Every row comes from one small tree of marks. The marks that hang from a mark follow it in brackets, in alphabetical order. Every link used is in the known rows. Which tree was each row made from?
Known rows:
dimuz(kekog(pefu) silupi(limi(soso))): [-11.9  13.9  23.8  10.8  45.7  -3.0  55.3  23.2  58.9 -45.7  13.7 -32.0
 -69.8  -2.0  -5.0   5.2 -73.2 -16.5 -20.9   3.5  -6.4 -18.5  27.8   0.2
  -5.7 -24.5  11.8  12.2]
pefu(kekog zusev): [  6.0 -19.2 -11.5 -13.9   0.7 -18.6   3.5   3.3  -7.4 -11.6   2.4  10.3
  13.7  28.3 -21.5  -0.3  35.4  21.4   5.8  -5.2  32.5  -3.3  -6.3 -13.3
  17.4  14.7   8.8   5.4]
limi(silupi soso): [  1.6   8.7  27.7   3.9  15.0  -5.3  15.9  -0.2  32.9 -28.3  -3.3  -1.9
 -34.3   1.8  -8.7  -7.2 -25.9 -23.8  -5.5  -1.3  14.7 -16.1  10.1  12.8
  -7.4  -1.7   4.0   6.0]
silupi(dimuz limi): [  2.0   4.1  -4.2  17.3  28.2 -17.4  17.0  26.3  26.0 -20.7   4.5 -15.8
 -28.7  -2.3  -4.1  -5.6 -32.2 -29.1 -18.2  -7.2  21.6  -9.2  -0.5  -3.5
 -19.7  -9.9  16.3  -1.9]
silupi(dimuz(kekog(nesi(vudo) pefu)) limi(soso)): [-13.9  25.5   0.7  14.3  33.6  -6.1  65.0  12.9  67.6 -38.0  -2.6 -33.6
 -63.2 -22.9 -12.8  17.6 -63.6 -28.7 -18.6  -8.1  10.2  11.9  45.9  10.4
   0.6 -21.3  -6.6  -4.8]
limi(silupi(dimuz(kekog(nesi(vudo) pefu)))): [-15.5  24.4  -8.6   9.2  30.5   0.1  53.4   7.3  51.5 -24.7  -8.3 -17.0
 -52.3 -24.9 -14.6  20.1 -50.7 -20.6 -20.8  -6.1  15.3  21.2  35.9  -8.4
  -0.2 -20.6  -4.1  -5.8]
soso(nesi(sofed vudo) nuko(zusev(pefu(kekog)))): [ -2.5  19.7 -67.6   3.0 -35.0 -13.6  21.8 -15.5  10.1  12.5 -22.0  43.7
  47.3  41.4 -36.9   0.1  36.2  49.1  16.2   9.3  68.6  18.2   4.3 -35.8
  43.9  12.4 -46.2 -10.5]
kekog(pefu(zusev(nuko))): [-20.5  18.3  -6.0 -11.4  25.7  -1.8   4.8 -10.2   3.2  -1.5  -8.2  12.7
  -5.5   9.2  -6.3   6.8   7.4  55.7  -0.7   6.6  21.9 -14.9   7.4 -31.5
  30.4  -6.7   9.4   2.8]
limi(silupi soso(nesi)): [  4.6  15.1  38.3  10.6  -6.5   4.3  28.2   3.8  40.7 -22.0 -19.2  -2.8
 -18.9  -2.0 -13.4  -1.3 -25.0 -24.9  -0.3   7.7  17.7 -20.7  19.6   9.3
   3.7  12.8   0.4  -3.2]
dimuz(kekog(nesi(sofed vudo)) silupi(limi(soso))): [  0.0  15.4 -30.4   9.4  14.6 -19.6  56.2   5.9  67.4 -26.5  -4.4 -24.0
 -40.3  -6.7 -12.5  12.1 -45.5 -50.0 -11.4   1.8  16.7  32.9  39.7  29.6
 -17.6 -31.9 -28.5  -3.8]
pefu(kekog(dimuz(silupi)) zusev(nuko(soso))): [-11.3 -28.1   2.6 -18.5  16.0 -22.1  17.5  23.0 -13.9  -9.4 -14.8  42.9
 -17.1  19.3 -21.3 -10.9  39.0  25.9  18.8 -18.4  83.6 -18.3  18.4 -63.1
   8.5 -24.5  24.3   7.3]
pefu(kekog zusev(nuko)): [ -3.6 -11.3 -12.1 -19.0   5.5 -18.1  -2.0  -2.2  -2.2 -12.2  -7.0  21.0
  12.2  30.1 -27.8   2.3  42.9  40.9   4.3  -3.8  42.2  -8.5  -4.3 -27.9
  20.2   8.8  11.6   7.6]
kekog(pefu): [ -8.3  10.6   2.7  -0.2  12.2  11.0  10.5   2.4   4.0   3.5  -4.0  -4.6
 -11.7  -6.4   6.6   8.2 -21.1  20.2  -2.1   3.1  -2.9  -4.9   7.0 -12.1
  17.5  -4.0   3.6  -0.8]
zusev(nuko): [ -9.3   8.1  -1.2  -4.2   4.0  -0.2  -6.0  -5.3   4.5  -0.8  -9.5  10.4
  -0.9   1.5  -5.5   3.0   8.3  20.1  -1.8   1.4   9.3  -5.4   2.6 -14.8
   3.2  -6.0   3.3   1.8]
dimuz(kekog silupi(limi(soso(nuko)))): [-16.5  20.4   4.4  12.7  25.5 -13.0  56.1  17.9  57.1 -55.7  30.4 -21.6
 -68.5  14.9 -21.5 -18.2 -49.9 -16.3 -18.3   1.4  -5.1 -18.4  10.5  -9.7
 -14.5 -13.0   2.5  11.3]
soso(nesi(vudo) nuko(zusev)): [-12.6  22.4 -30.8   5.8 -23.5   5.2  16.7 -19.3   8.2  10.7  -9.1  27.3
  19.5  19.9 -25.7  -8.9  15.9  28.4  11.7   8.1  31.3   7.1   0.5 -28.8
  31.1  18.5 -35.5 -15.3]
nesi(sofed vudo): [  5.2   4.3 -56.9  -1.5  -5.5  -7.2  -1.7 -16.1   3.3  22.2 -16.9  22.2
  29.6   0.4  -1.3  13.4  -5.3 -14.8  -3.0   4.1  18.3  30.8   0.8  22.8
  -2.8  -7.8 -37.1  -7.1]
sofed(nesi(vudo)): [  0.4  -0.6 -56.3  -5.1   1.8  -3.7  -1.1 -16.9  -1.3  26.4 -11.1  26.2
   3.2  -3.1   5.2   9.8  -2.9 -16.1  -0.5  -0.7  19.6  27.9   3.3  29.8
  -1.3  -6.2 -37.1 -11.5]
nuko(soso(nesi) zusev(pefu(kekog))): [  3.3 -15.3   8.9  -1.0 -20.0  -7.4   8.5   3.2  -5.5  -3.2 -23.2  28.3
  20.6  28.7 -24.4  -9.7  54.7  47.2  27.0  -3.7  61.2 -12.8  27.8 -57.2
  41.6  -4.2  -6.9  -2.8]
fope(sofed(nesi)): [ -4.1   2.1 -54.4 -10.8  -1.9   1.6  -3.4  -1.4  -2.0   6.8 -21.6   8.3
  -5.6  24.6  21.3   1.3  -2.9 -14.1   4.7   3.1  -0.1   8.6  -3.8  39.9
  -6.7 -20.7 -37.8 -12.2]
limi(silupi soso(nesi(vudo))): [  5.3  12.9  14.6   9.0  -5.3   0.5  24.2 -10.4  42.6  -8.9 -24.5  16.5
  -4.6  -6.8 -18.5   6.3 -28.8 -38.2  -3.8   5.9  30.8  -2.7  21.5  19.0
   3.5  14.7 -19.2  -7.3]
kekog(dimuz nesi(vudo) pefu(zusev(nuko))): [-25.0  25.0 -16.5 -12.7  16.7   0.7  28.5  -8.0  -1.3  21.5 -27.2  28.9
  -8.4 -18.3  -5.7  22.0  13.4  35.0  18.2  -8.8  55.0  16.4  34.1 -35.6
  33.1 -15.8   0.0 -12.7]
soso(nesi(sofed vudo) nuko(zusev(pefu))): [-11.3  38.3 -63.5  10.4 -26.8  -8.9  18.3 -27.2  12.0  20.6 -20.4  39.8
  40.9  28.0 -23.8  -2.6  22.2  43.4  13.1  16.0  51.7  16.0   8.8 -26.6
  36.7   0.9 -52.9 -14.4]
zusev(nuko(soso(nesi)) pefu(kekog(dimuz(silupi)))): [ -7.4 -11.6  22.1  -0.8  -9.7 -10.1  29.7  28.0   0.4  -0.1 -34.2  45.5
  -2.7   3.4 -19.4  -0.6  26.7  25.4  22.1  -8.5  85.7 -22.8  39.9 -73.9
  17.8 -21.2  18.6  -0.2]
zusev(nuko(soso) pefu): [-15.2   2.8   2.8  -3.9  10.2 -10.1 -10.5 -11.7  -2.8  -0.1 -13.1  31.6
  -1.2   2.6  -4.5  -8.4  29.0  40.6   9.4  -4.3  32.7 -12.9  26.8 -46.7
  14.6 -30.8   0.8   3.1]
zusev(nuko(soso(nesi)) pefu): [-11.4   9.4  12.8   2.0 -11.5  -1.8   0.9  -7.2   5.0   5.0 -28.4  30.7
  13.8  -0.8  -9.4  -2.4  31.5  39.7  14.5   4.7  36.0 -17.5  36.5 -50.8
  26.2 -17.5  -2.9  -6.7]
kekog(dimuz(silupi) nesi(vudo) pefu(zusev)): [-17.2  13.5  -9.9  -3.5  19.7  -6.8  45.5   5.3   7.9  16.2 -13.0  13.5
 -22.7 -18.8  -1.5  11.4 -11.1   3.5  11.9  -5.7  59.6  18.3  32.6 -27.7
  19.5 -17.5   3.0 -11.5]

Write each row's tree:
[  2.6  -7.5   5.1  -1.1  -0.4 -11.4  16.9  21.3 -16.3   1.8  -9.5  29.3
   6.9   6.0 -10.1   8.3  19.2  14.3  16.5 -14.8  48.5  -5.1  11.7 -29.5
  10.6  -4.1  16.5   6.5] -> zusev(pefu(kekog(dimuz)))
[ -4.6   6.8   3.1  -6.4 -12.1 -12.0  11.0  -1.3  14.0  -7.3 -15.2   5.2
   2.1   6.4 -20.4   8.8  40.8  43.6  12.4  -5.6  42.4   8.2  25.8 -40.2
  25.7  -5.6  10.7  -0.6] -> zusev(nuko pefu(kekog(nesi)))
[-11.2  25.4  11.1   5.0   6.5  -3.4  27.6  -4.1  35.0 -35.1   9.5   3.9
 -43.3  11.9 -18.0 -21.5 -24.2  -4.0  -5.6  -1.9  12.2 -20.5   0.5  -8.2
   1.4   6.6  -1.3   3.5] -> limi(silupi soso(nuko))
[-19.9  36.5  -0.3  23.8  28.5 -29.2  36.5   5.1  44.6 -44.6  16.2  -2.1
 -46.6  30.5 -25.2 -31.6 -16.2  21.0  -5.6  -5.6  51.9 -31.3   8.0 -32.0
   9.0 -12.8  -0.3   3.5] -> silupi(dimuz limi(soso(nuko(zusev(pefu)))))
[  7.5 -11.8 -48.6  -2.5 -26.1 -15.0   5.7 -12.1  -1.8  18.9 -39.5  49.9
  50.0  29.6 -26.5   4.1  48.9  33.0  24.3   0.7  79.4  18.9  28.6 -34.3
  38.6 -12.3 -44.1  -9.8] -> nuko(soso(nesi(sofed vudo)) zusev(pefu(kekog)))
[-11.2  23.3 -33.2   2.1  35.7 -16.4  59.2  19.6  47.1 -23.9   3.1 -35.6
 -44.2   2.7  -4.5  13.0 -30.8   5.9  -8.2   8.9  15.0  17.6  32.7 -14.7
  10.2 -37.2   1.1  -2.5] -> dimuz(kekog(nesi(sofed) pefu(zusev)) silupi(limi))
[-10.2  23.0 -49.5  -4.4  -0.7   8.8  38.7  -9.6  25.9   7.5 -16.6  -9.9
  -4.9 -17.1  -1.6  33.2 -21.1   6.8  -1.6   4.8  -8.5  45.9  34.7   9.6
  17.9 -23.6 -36.0  -9.9] -> dimuz(kekog(nesi(sofed vudo) pefu))
[-15.0  20.7   3.7  14.1  23.2 -17.1  37.1   8.7  43.9 -39.7  21.1  -9.9
 -56.5  31.1 -20.3 -34.3 -26.4   5.3  -3.1   0.1  36.8 -24.0  -0.3 -27.3
   2.7  -8.7  -1.7   3.8] -> dimuz(silupi(limi(soso(nuko(zusev)))))
[ -7.0   4.7  19.7   4.5  -3.2  -1.9  39.2  24.4   7.0   3.7  -8.8  -7.8
 -33.4 -21.6   4.9   1.0  -6.6 -18.5  14.2  -9.4  33.5   9.5  25.7 -20.5
  -7.1 -19.5  15.3  -8.1] -> kekog(dimuz(silupi) nesi)
[ -2.9  14.5 -28.6  -3.0 -13.7   0.5  31.9   2.5  20.5  -9.0  -8.0 -24.7
  -8.6  -6.8  -3.3  17.7   4.3  -0.3   3.7   3.2 -18.4  32.6  26.3  11.8
   1.5 -23.1 -20.1  -4.9] -> dimuz(kekog(nesi(sofed)))
[ -7.7  11.2  27.8  10.5  28.8 -12.8  44.1  15.4  54.6 -57.9   4.4 -18.3
 -59.6   1.0 -20.7  -1.2 -46.2 -35.8 -23.1  -5.0   4.7 -19.2  18.3  17.7
 -23.8 -14.0   7.8  13.2] -> limi(silupi(dimuz(kekog)) soso)
[ -7.9  -0.4  11.6  -2.7 -16.7   9.7   0.8  -0.7   2.5   5.0 -29.8  20.4
   6.9  -3.4  -8.3  -2.9  24.5  23.5  13.1   2.7  22.5 -13.7  26.6 -38.7
  17.7  -9.2  -3.7 -10.1] -> zusev(nuko(soso(nesi)))
[ -7.3  28.7 -64.4   4.7 -31.6   1.5  19.0 -20.2   9.8  19.4 -20.5  30.0
  34.3  24.4 -21.9  -3.2  14.6  26.9  11.1  13.5  36.5  20.3  -1.3 -15.8
  28.0   8.9 -53.0 -17.5] -> soso(nesi(sofed vudo) nuko(zusev))
[ -2.5  21.4 -44.1   3.9 -36.6  -9.5  25.7  -1.7   7.3  -1.0 -16.5  24.8
  32.8  45.5 -32.2  -6.7  40.0  62.3  19.0  10.3  54.9  -0.7   2.4 -45.7
  45.3  10.9 -27.3  -5.8] -> soso(nesi(sofed) nuko(zusev(pefu(kekog))))
[-16.9  23.8 -56.8  -3.2  14.6 -13.5  50.1  -5.0  32.8  -6.5 -13.7 -10.1
 -11.7  -5.5 -12.8  25.3 -14.3  10.0 -10.1   2.5  24.2  34.9  32.1   4.9
  15.4 -24.5 -26.6  -9.1] -> silupi(dimuz(kekog(nesi(sofed vudo) pefu(zusev))))
[-19.8  24.2 -15.9   1.8  39.4 -13.7  53.5   0.7  46.8 -27.4  -3.7  -9.9
 -44.5 -10.2 -22.0  16.0 -28.7  -5.4 -17.3  -4.6  31.1  16.5  33.5 -12.3
   9.6 -18.8  -0.9  -3.8] -> limi(silupi(dimuz(kekog(nesi(vudo) pefu(zusev)))))
[-15.2  14.4  15.1   3.5  55.2 -16.9  55.4  16.9  53.7 -49.2  18.3 -24.3
 -63.4  12.3 -12.8   0.1 -52.1  -1.3 -17.8   6.4   9.6 -22.7  25.2  -4.4
   4.8 -21.5  14.4  13.6] -> dimuz(kekog(pefu(zusev)) silupi(limi(soso)))
[  8.2 -15.5  24.9   7.1  21.7 -18.0  44.6  45.4  27.4 -30.5  -2.0   0.4
 -46.6   6.4 -13.0  -4.6 -33.5 -38.1   2.9 -17.3  55.8 -18.7  13.4  -9.6
 -15.4  -8.4  26.6   8.5] -> pefu(kekog(dimuz(silupi(limi(soso)))))
[ 12.6  -6.8 -55.0  -8.8 -27.5  -9.4  15.1  -5.0  10.2  14.5 -24.1   6.4
  26.2   2.1 -14.8  19.3  20.1  -7.8   8.7  -6.2  37.6  48.6  15.0   9.0
  12.1   0.6 -30.4 -13.0] -> pefu(kekog(nesi(sofed vudo)))
[-10.6  33.2  22.1  19.4  -7.4  -3.6  50.1  12.5  55.2 -40.4  -6.6  -4.6
 -41.7   6.3 -27.0 -19.0 -36.7 -16.7 -12.3   3.4  32.3 -32.0   7.7 -12.1
   0.2  16.5   1.3  -6.4] -> limi(silupi(dimuz) soso(nesi nuko))
[  0.6   7.0  16.2  17.4  26.9 -18.5  27.6  21.7  43.3 -36.9   3.5 -21.7
 -43.4  -0.7  -7.6 -10.2 -42.4 -37.1 -17.4  -8.4  23.8 -21.2   9.3  13.6
 -19.1  -7.4  12.1   2.1] -> silupi(dimuz limi(soso))
[ -7.1   4.2 -29.8 -10.8 -14.6  -8.1   2.7  -9.0  -0.8  10.1 -36.0  30.4
  28.2  15.4 -12.0  -1.1  44.7  37.3  16.6   9.9  44.3  -5.3  23.5 -30.6
  25.5 -16.7 -18.1 -10.5] -> pefu(zusev(nuko(soso(nesi(sofed)))))
[ -6.6 -26.1  -9.8 -23.1   5.9 -17.5  -7.4  -2.0 -12.1 -12.5 -11.1  32.2
   5.2  28.0 -25.9  -9.5  57.7  45.4  13.3 -11.7  51.5 -12.2  10.8 -48.4
  23.7  -8.4   8.7   5.7] -> pefu(kekog zusev(nuko(soso)))
[-15.0  -6.8  -6.3 -16.0  13.9 -13.1 -10.8 -12.5  -9.7  -4.4  -9.6  28.5
  -0.9  14.7 -11.8 -12.8  43.3  40.1  10.0  -5.3  34.4 -13.8  15.3 -39.7
  16.5 -20.8   2.6   0.6] -> pefu(zusev(nuko(soso)))
[-13.3  19.0  17.9  15.3  45.2  -5.3  55.3  27.6  56.7 -51.7   7.9 -34.0
 -67.7  -6.0  -8.1   7.6 -70.8 -16.6 -24.7  -3.8  -5.2 -21.2  25.7   6.1
  -6.9 -19.8  12.7   8.8] -> silupi(dimuz(kekog(pefu)) limi(soso))
[-11.1  31.1 -18.7   8.9  21.0  -1.2  58.9  21.0  51.5 -29.1 -14.1 -33.4
 -52.2 -15.0  -5.8  19.2 -47.7  -9.3 -17.3   0.4   8.1  16.5  32.3  -4.6
  -1.5 -33.7  -1.7  -3.5] -> limi(silupi(dimuz(kekog(nesi(sofed) pefu))))
[-20.1  28.2 -16.3   5.7   1.0 -10.7   9.3 -16.2   0.9  -7.6  12.4  19.9
  -2.8  31.0 -17.6 -21.8  25.8  59.2  10.8   2.8  29.1  -9.8  -1.5 -46.0
  28.7  -5.1 -12.4   2.0] -> soso(nuko(zusev(pefu)))
[ -3.6  25.9 -63.9   5.1 -35.7   3.4  20.8 -14.9  13.5  21.3 -19.9  26.4
  34.5   6.8 -14.9   4.2  -2.0   5.1   1.9  13.3  20.3  22.3   0.1  -2.4
  17.5  13.6 -46.1 -18.2] -> soso(nesi(sofed vudo) nuko)
[-14.0  22.6 -57.3 -11.4   8.2  -4.2  38.6 -16.8  20.7   4.3 -12.5  -3.0
   2.2  -3.2  -9.1  28.4   0.3  22.3   2.0   7.1   7.9  41.3  32.9   4.7
  27.8 -21.0 -33.2  -8.3] -> dimuz(kekog(nesi(sofed vudo) pefu(zusev)))
[ -2.1 -19.9   0.5 -17.3 -16.0  -8.6   4.2   3.4  -4.8  -7.5 -26.8  31.8
  19.9  24.1 -30.0  -3.2  59.6  44.3  18.6  -2.6  55.1 -16.5  20.4 -52.8
  35.4   5.5   4.7  -3.8] -> pefu(kekog zusev(nuko(soso(nesi))))
[ -6.3   7.6 -18.5  -2.7  -4.7   2.1  27.0 -11.1  21.1  -3.9  -2.3  -8.5
  -8.7 -15.7 -12.1  19.3   1.1 -11.9   0.1  -3.6 -10.8  37.4  29.6   8.1
   2.1 -10.0 -21.8  -7.1] -> dimuz(kekog(nesi(vudo)))
[ -4.4  22.2 -48.7  -2.5  -7.8   6.2  22.7 -13.1  15.9  25.7 -25.0  -1.2
   7.8 -17.9   6.6  23.8 -14.8   6.9   4.0   4.2  17.0  42.3  25.6   5.6
  22.2 -14.3 -32.2 -17.9] -> kekog(nesi(sofed vudo) pefu)
[ -3.3  35.8 -24.0  24.2 -10.1 -11.9  52.6  21.3  54.6 -29.0 -11.3 -13.4
 -23.3  11.1 -17.1 -12.1 -40.3 -18.9 -11.2   6.7  31.0 -16.6   7.1   1.6
  -1.3   4.3 -15.0 -12.0] -> silupi(dimuz limi(soso(nesi(sofed) nuko)))
